Known rows, with every way that one mark hangs from another:
k532[k122[k85[k493]]]: [-18 -11   0   2  -1   9  -5  -2  -3   7 -46  -2  -5   3 -34  -6   2  -3
  22  15  26  12 -11  40]
k888[k31[k484 k493[k85] k886]]: [-24  -5  -1 -22  23   4 -10  -4   7   4 -30  -4  -1 -14  -3   5  -3  10
 -10  14  14  10 -25 -30]
k888[k31]: [ -7 -15  -1   4  13   8   3   1  -4   3 -18  -8 -31   1   2   0   9  -1
   0   5  18  10  -4 -22]
k886[k31[k493]]: [-31  29  -2   2  10   3 -12   2  11   4  22   7  -5 -14  -8   6   1  10
  -2  13   9  12 -14  -9]
k493[k31[k888] k85[k122[k532]]]: [-26 -19  14  15   1  27  -5 -10   0   7 -32   0 -10 -27 -11  20 -13  20
 -34  15  12  -2  31 -36]
k532[k122[k85]]: [-17 -15   0   5   8  15  -2  -3  -5   9  -5  -3 -16   4 -29  -9  12   4
  17  13  29   8 -18  30]
k85[k122 k493]: [-18  -9   4   5 -10   2 -11  -1  -3  12 -42 -10  13  -2 -29  -2 -31   5
 -13  20  16  14  14  -4]
k886[k31]: [-30  24   0  19   4   8  -8  -1   7   2   1   5 -16 -13  -3   5   3   3
  -3   9  13   8  -5 -13]
k122[k85[k493[k31[k886]]] k532]: [-37 -26   6  -4   0   7  -6  -6  -6  -3 -31   5   2 -21 -18  15   3   6
 -14  37  12  -3 -21  13]
k886[k31[k484 k493[k85] k888]]: [-39  38   9   7  13  17 -20 -14  23   1 -15  14   1 -29   2  14   2  23
 -12 -15  10   3   1 -18]
k493[k31 k85[k122]]: [-23 -29  10   1  -7  17  -8   3   9  10 -32  -5  14 -21 -20   6 -33   0
 -20  15   9  10  29 -10]
k122[k85[k493] k532]: [-25  -9   8  -4  -9   1   1 -12 -18  -4 -42   6  -9 -11 -26   8   4   4
 -12  13  16  -6  -8  21]
k31[k493[k85[k122]] k888]: [-18  12  10   9  16  20 -15  -6   2  17 -22   2   3 -20 -19   9 -26  26
 -25  18  14   9  16   1]
k888[k31[k484 k493]]: [-17 -17  -4 -19  13  -3  -3  -4  11  -2   7  -8 -10  -2  -6  -2   4   5
  -6 -14  18  11 -14 -37]
k31[k484 k493 k888]: [-16   1   7   9  15  11 -10 -13  15   0  23   5   3 -17  -7   9   9  28
 -11  -7  21   1  -8 -21]
k122[k85[k493[k31]] k532]: [-32 -36   8  -6 -13   6  -2  -9  -3  -7 -30   6  -1 -20 -21  11   4  -2
 -12   9  11  -3   1  16]
k85[k493]: [-15  -6   3   9  -7   2  -4  -2  -1   3 -39   2   5 -11 -14   3  -4   0
   2  14  15   8   3   0]
k31[k484 k493 k886]: [-22  -3   1 -11  14   0  -9  -3  11   5  29  -1  14 -17 -17   3   1  21
 -10  20  19   4 -36 -24]
k85[k122 k493[k31[k484]]]: [-29 -39   5  -7 -20  -2 -12  -3  22   5 -29 -13  33 -12 -26   5 -33   2
 -22  -5  16  14  26 -26]
k532[k122]: [ -8 -12  -2  10   7  12   3   2   0  10   1 -10 -17  -1 -19  -7  13   3
  24  15  27  11 -10 -14]
k493[k31 k85]: [-17 -29  11   5  -3  18  -1   1   9   1 -25   5   4 -29  -2   7  -1  -7
  -7   6   9   5  16  -5]

Rows:
[-21 -12   5   1 -13  -1  -3  -8 -16   6 -44 -10  -2  -5 -37   6 -19  16
 -21  24  13   2  10 -30]  k85[k122[k532] k493]
[-24   0   4 -16  13   8 -13  -5   9   2 -11   3  19 -28 -14   7  -6  17
 -15  19  15   4 -25 -16]  k31[k484 k493[k85] k886]
[-28 -17  14  14  12  31 -13 -13  20   7 -23   9  12 -40   8  19   7  19
 -18  11  18   0  -2 -28]  k493[k31[k484 k886 k888] k85]
[-28 -28  11  -4 -11  13   0  -1  -6   5 -29  -7   0 -25 -22  14 -22   6
 -30  17   8   1  25 -36]  k493[k31 k85[k122[k532]]]
[-33 -41   7  -9 -18   7 -11  -8  19  -5 -28   4  25 -18 -20   6  -5  -6
 -10 -16  17   6   7  22]  k122[k85[k493[k31[k484]]]]
[-29 -35   8  -3  -9  10  -8  -3  10   0 -33   8   9 -17 -16   6  -6 -10
  -3   6  12   8   5  42]  k122[k85[k493[k31]]]
[-24 -32   3   0   0   9  -7  -3  22   2  19  -1  15 -24  -5   8   5   9
 -11  15  18   7 -17 -33]  k493[k31[k484 k886]]
[-37  22  -2  -4   2  -3 -12  -4  23  -3  29   1   7 -14  -9   7   2  12
  -5 -10  13   7 -15 -26]  k886[k31[k484 k493]]
[-29 -20  10  15  11  14 -18 -13  25   7 -24   5  19 -28   1  16   6  20
  -9  12  21   4  -5 -25]  k85[k493[k31[k484 k886 k888]]]
[-31 -45   1 -11 -11   8 -10  -5  21   4 -29  -1  17 -10 -27  -2   5  -7
  18 -14  24   9  -3  17]  k532[k122[k85[k493[k31[k484]]]]]
[-33 -42   4  -8 -24  -3  -5 -12   9  -1 -26 -16  20 -14 -29  12 -19   9
 -26  -2  12   2  20 -53]  k85[k122[k532] k493[k31[k484]]]
[-22   0  -2 -16  27   9 -13   4  -4  18 -37 -12  -4  -5 -17   4 -35  15
 -21  41  12  20 -14 -17]  k888[k31[k493[k85[k122]] k886]]
[-22  -8  10   1 -10  11   0  -5 -18   4 -40  -8 -10 -16 -29   9 -20  14
 -31  22  12  -3  14 -32]  k493[k85[k122[k532]]]
[-18 -13   0  -1  15   8  -6  -5   4   5 -13 -12 -17  -1   0   3   7   8
 -11  10  25   8 -25 -46]  k888[k31[k484 k886]]
[-25 -38  -2  -4   0  10  -6  -1  10   7 -33  -1   4  -8 -25  -4   4  -8
  23  11  18  12  -1  35]  k532[k122[k85[k493[k31]]]]
[-18 -12   9  27  23  28 -11  -5  16  10  12   6  -5 -28   8  15   9  21
  -9  32  22   7 -11 -13]  k493[k31[k886 k888]]
[-22  -4   4 -15   0   4  -3  -4 -14   6 -19  -7  -3 -17 -34   8 -25  20
 -28  24   9   0   6 -25]  k31[k493[k85[k122[k532]]]]
[-23   9  12   6  13  16  -8 -11 -11   9 -21   0 -10 -23 -22  15 -16  36
 -32  21  14  -2  10 -25]  k31[k493[k85[k122[k532]]] k888]
[-28 -29  -3  -4  11  15  -9   1  11  12 -31   1   7 -11 -26   2   3   1
  20  36  24  14 -24  33]  k532[k122[k85[k493[k31[k886]]]]]
[-38 -32   5 -11  -5   8 -16  -8  19  -1 -28   5  30 -20 -17   9  -6   3
 -14  13  17   6 -17  21]  k122[k85[k493[k31[k484 k886]]]]
[-22   7   6  12  26  13 -18 -11  14   9  25   4   7 -23  -3  12   9  37
 -12  16  25   2 -31 -24]  k31[k484 k493 k886 k888]
[-31 -31   3  -2  -3   5 -11  -4  25   4 -21  -1  29 -25  -8  10  -3   5
  -6  16  17   9 -10 -28]  k85[k493[k31[k484 k886]]]
